Known rows, with every way that one mark hangs from another:
j_152{j_809}: [ 1.311  1.213 -1.155  3.697  1.385  1.482  1.786 -0.603 -1.648  0.054
 -0.242  2.763  2.336  1.174 -0.589  0.236  0.389 -0.163  0.815 -1.420
 -0.870]
j_82{j_635{j_683}}: [-2.117  2.780 -2.175 -1.463 -0.609 -0.547  0.537  2.081 -0.680 -0.658
 -2.805 -1.120 -0.834  0.307  0.361  0.302 -1.700  0.593 -1.276 -0.279
  1.707]
j_152{j_809{j_3 j_341 j_756}}: [ 4.981  2.702 -4.288  1.200  3.326  2.608 -0.037 -1.865 -2.839  0.466
  0.944 -1.066  3.993  0.269 -0.406 -0.978  0.799  0.553 -1.360 -1.976
 -1.610]
j_748{j_809{j_341 j_360}}: [ 2.569  0.948 -2.521  1.793  2.509  2.395  2.505 -0.965 -2.021  1.229
  0.526  1.342  0.959  0.566  1.092  0.767 -1.842 -3.608 -1.651  2.797
 -2.517]
j_360{j_635{j_683} j_809{j_341{j_729}}}: [ 1.717  4.541 -2.257  0.514  0.787  0.566 -1.030 -3.744  2.285  1.746
 -0.708  2.861  0.685 -1.580 -0.012 -0.410 -0.300  1.600  0.783 -2.052
 -0.150]
j_82{j_635{j_360{j_809{j_341{j_729}}} j_683}}: [-1.382  3.888 -3.540 -1.897 -1.275  2.150  0.650  0.711 -1.019  3.350
 -1.952  0.875  0.591  1.162  0.212  0.281 -1.153  1.075 -1.133 -1.675
 -1.083]
j_341{j_729}: [-0.394  2.105  1.105 -0.473  0.728  0.128 -1.583 -2.443  1.484  1.398
  1.695  0.442  0.179 -0.023 -0.625 -2.915  0.517  2.577  0.107 -1.482
 -0.078]
j_152{j_809{j_341 j_756}}: [ 3.618  3.326 -3.311  2.679  2.411  2.230 -0.681 -2.604 -1.630  1.800
 -0.873  1.550  2.530 -0.770 -0.214 -0.632 -0.159 -1.491 -0.704 -1.866
 -2.221]
j_635{j_360{j_809} j_683}: [ 0.301  1.670 -1.587 -0.661 -3.160  3.855  0.552  1.197 -0.279  4.444
 -1.732  3.643  0.640  2.587  0.091  1.584 -1.802  1.734 -0.656 -1.419
 -0.642]
j_82{j_635{j_360{j_809{j_341}}}}: [-1.037  0.416 -3.434 -0.899 -0.816  0.821  1.906  2.211 -1.900  2.222
 -1.156 -0.797  1.233  0.627  0.886  1.469  0.544 -1.662 -0.565 -0.997
 -1.798]
j_809{j_341 j_360{j_635}}: [ 1.522  3.236 -3.328  0.493  1.152  0.361 -0.509 -1.792 -0.954  0.634
  2.281 -1.698  1.212  0.441  0.074  0.919 -0.246 -3.272  0.051  0.243
 -1.486]
j_82{j_635{j_360{j_809{j_3 j_341 j_756}} j_683}}: [ 0.652  2.598 -4.873 -2.824 -1.000  1.895  0.400  2.382 -1.675  3.157
 -1.864 -1.950  1.361  0.977  0.859  0.472 -0.898  1.101 -2.774 -1.786
 -0.175]
j_360{j_809}: [ 1.677 -1.485 -1.239  1.108  0.874 -0.567  1.222 -0.571 -0.432  1.277
 -0.507  3.282  0.376 -0.852 -0.026  0.633  0.928  0.229 -0.184 -0.923
 -2.246]
j_635{j_360{j_809{j_3}} j_683}: [ 1.357  1.154 -2.377 -1.740 -2.343  4.122  1.113  1.682 -1.098  3.468
 -0.138  1.621  1.915  3.303 -0.105  1.348 -1.083  3.490 -1.182 -1.326
 -0.213]
j_152{j_809{j_3 j_341 j_360 j_756}}: [ 5.872  3.173 -5.506  1.697  3.664  2.544  0.111 -1.751 -4.303  1.541
  2.619 -1.137  4.408  1.571 -0.501 -0.880  0.366 -0.669 -2.145 -1.935
 -2.970]
j_82{j_635}: [-1.970  0.292 -1.565 -0.757  0.242 -1.903  1.057  2.332 -0.821 -0.696
 -1.306 -2.506 -0.110 -0.450  0.615 -0.033  0.217 -0.849 -0.652 -0.426
  0.822]
j_635{j_360 j_683}: [-1.035  2.965 -0.707 -1.388 -3.747  4.290 -0.351  1.587  0.129  3.497
 -1.363  1.020  0.281  3.111  0.079  1.167 -2.512  1.631 -0.482 -0.570
  1.300]
j_211{j_3}: [ 1.038 -1.848 -2.221  1.231  1.109  1.150  0.298  1.453  0.204 -2.223
 -0.293 -1.476  1.264  2.510  0.395 -0.349 -1.061  3.541 -0.589  1.160
  0.195]
j_360{j_635{j_683} j_809}: [ 1.002  1.370 -1.027  1.363 -0.542 -1.026  0.168 -0.277  2.584  1.379
 -1.346  2.278  0.382 -0.822  0.608  0.601 -0.296  1.295  0.802 -1.712
  1.921]

Rows:
[ 4.752  6.280 -4.294 -2.561  2.343  0.958 -4.209 -3.158  0.335  2.828
  4.325 -5.366  2.595  0.390 -0.025 -3.739 -0.534  2.340 -3.023 -2.375
  0.505] => j_809{j_3 j_341{j_729} j_360{j_635{j_683}} j_756}
[-1.610  1.776 -2.869 -1.229 -2.318  1.068  1.502  3.127 -1.134  2.822
 -2.618  0.409  0.431  1.589  0.694  1.234 -1.182  0.586 -1.338 -1.537
  0.387] => j_82{j_635{j_360{j_809} j_683}}
[ 3.241  0.876 -2.722 -1.818 -0.068  3.060 -1.118 -0.848 -0.660  5.238
  2.052 -0.979  2.810  0.842  0.233 -1.306  1.221  1.883 -1.635 -2.474
 -2.364] => j_635{j_360{j_809{j_3 j_341{j_729} j_756}}}
[ 2.640  1.400 -2.518 -1.938 -2.304  3.467 -0.739  1.616 -0.105  5.151
 -0.486  0.410  1.815  2.265  0.325 -0.089 -1.177  3.473 -2.438 -2.306
  0.299] => j_635{j_360{j_809{j_3 j_756}} j_683}
[ 4.631 -1.364 -1.646  0.605  2.720  0.343  0.871  1.414 -0.732  2.504
  2.386 -3.210  2.295  0.912  1.717 -2.094 -0.784 -0.316 -3.908  0.859
  0.462] => j_748{j_809{j_3 j_360 j_756}}
[ 3.271  2.732 -4.095 -2.470 -1.561  4.829 -0.845  0.165 -1.093  4.853
 -0.838  0.564  1.928  1.619  0.278  0.574 -1.435  2.382 -2.415 -1.699
 -1.314] => j_635{j_360{j_809{j_3 j_341 j_756}} j_683}
[ 4.549  4.064 -3.342 -1.230  1.886  0.170 -2.560 -3.264  2.308  2.562
  0.912 -1.168  2.064 -1.890  0.470 -2.439  0.450  3.542 -1.437 -3.217
  0.924] => j_360{j_635{j_683} j_809{j_3 j_341{j_729} j_756}}
[ 5.493  4.590 -4.768  1.453  4.112  2.601 -0.977 -3.333 -3.237  2.385
  3.788 -0.733  4.500  1.443 -1.029 -2.718  0.665  0.986 -2.120 -2.857
 -2.995] => j_152{j_809{j_3 j_341{j_729} j_360 j_756}}
[ 4.583  1.649 -2.649 -0.444  2.781 -1.170 -2.055 -3.041  2.222  2.304
  2.560 -2.693  2.774 -2.524  0.612 -2.913  2.357  2.025 -0.911 -3.181
  0.040] => j_360{j_635 j_809{j_3 j_341{j_729} j_756}}
[ 3.651  1.949 -5.204 -1.972  2.763  2.285  0.848 -1.169 -4.699 -0.883
  4.093 -3.037  2.675  2.182 -0.832  0.669  0.172 -0.481 -1.910  0.791
 -3.376] => j_809{j_3 j_341 j_360}
[ 3.812  3.389 -4.206 -0.734  1.815  0.880 -3.072 -2.332 -1.722  3.446
  1.329 -1.553  0.545 -0.974  0.197 -0.835 -1.028 -3.003 -3.160 -0.555
 -3.649] => j_809{j_341 j_360 j_756}
[-0.255  0.063 -3.946 -1.813 -0.098  0.976  2.398  2.602 -2.699  1.523
  0.016 -2.431  2.232  1.265  0.673  1.180  1.102 -0.284 -0.991 -1.056
 -1.393] => j_82{j_635{j_360{j_809{j_3 j_341}}}}
[ 3.132  1.341 -2.493 -0.105  2.682 -0.445  0.216 -2.928  0.960  0.221
  2.827 -1.150  2.857 -1.111 -0.049 -1.197  2.488  2.100  0.764 -2.112
 -0.471] => j_360{j_635 j_809{j_3 j_341{j_729}}}
[ 1.625  1.684 -0.580  1.228  2.702  2.606  1.364 -2.705  0.252  1.010
 -0.030  1.648  0.738 -0.731  0.873 -1.238 -1.123 -0.970 -0.716  1.713
 -1.375] => j_748{j_809{j_341{j_729}}}
[ 3.142  4.377 -5.039 -1.738  1.675  1.889  0.042 -1.003 -2.350 -0.901
  3.443 -3.723  2.666  2.220 -0.364  0.688 -0.817  0.315 -1.171  0.163
 -0.107] => j_809{j_3 j_341 j_360{j_635{j_683}}}
[ 3.424  2.330 -1.770  0.892  1.870 -1.534 -2.816 -3.754  3.342  3.762
  0.709 -0.010  1.120 -3.547  0.815 -2.454  1.580 -0.055 -0.219 -3.178
 -0.538] => j_360{j_635 j_809{j_341{j_729} j_756}}
[ 5.275  4.787 -4.209  1.993  3.826  1.397 -1.324 -3.012 -1.462  2.243
  4.220 -2.305  4.947  1.172 -0.522 -2.855  1.193  0.777 -1.212 -3.432
 -0.914] => j_152{j_809{j_3 j_341{j_729} j_360{j_635} j_756}}
[ 2.392  0.580 -1.961  0.150  0.419 -0.667  0.904  0.428  1.340 -0.124
  0.497 -0.369  1.944  0.226  0.326  0.210  0.567  3.271  0.192 -1.866
  2.453] => j_360{j_635{j_683} j_809{j_3}}
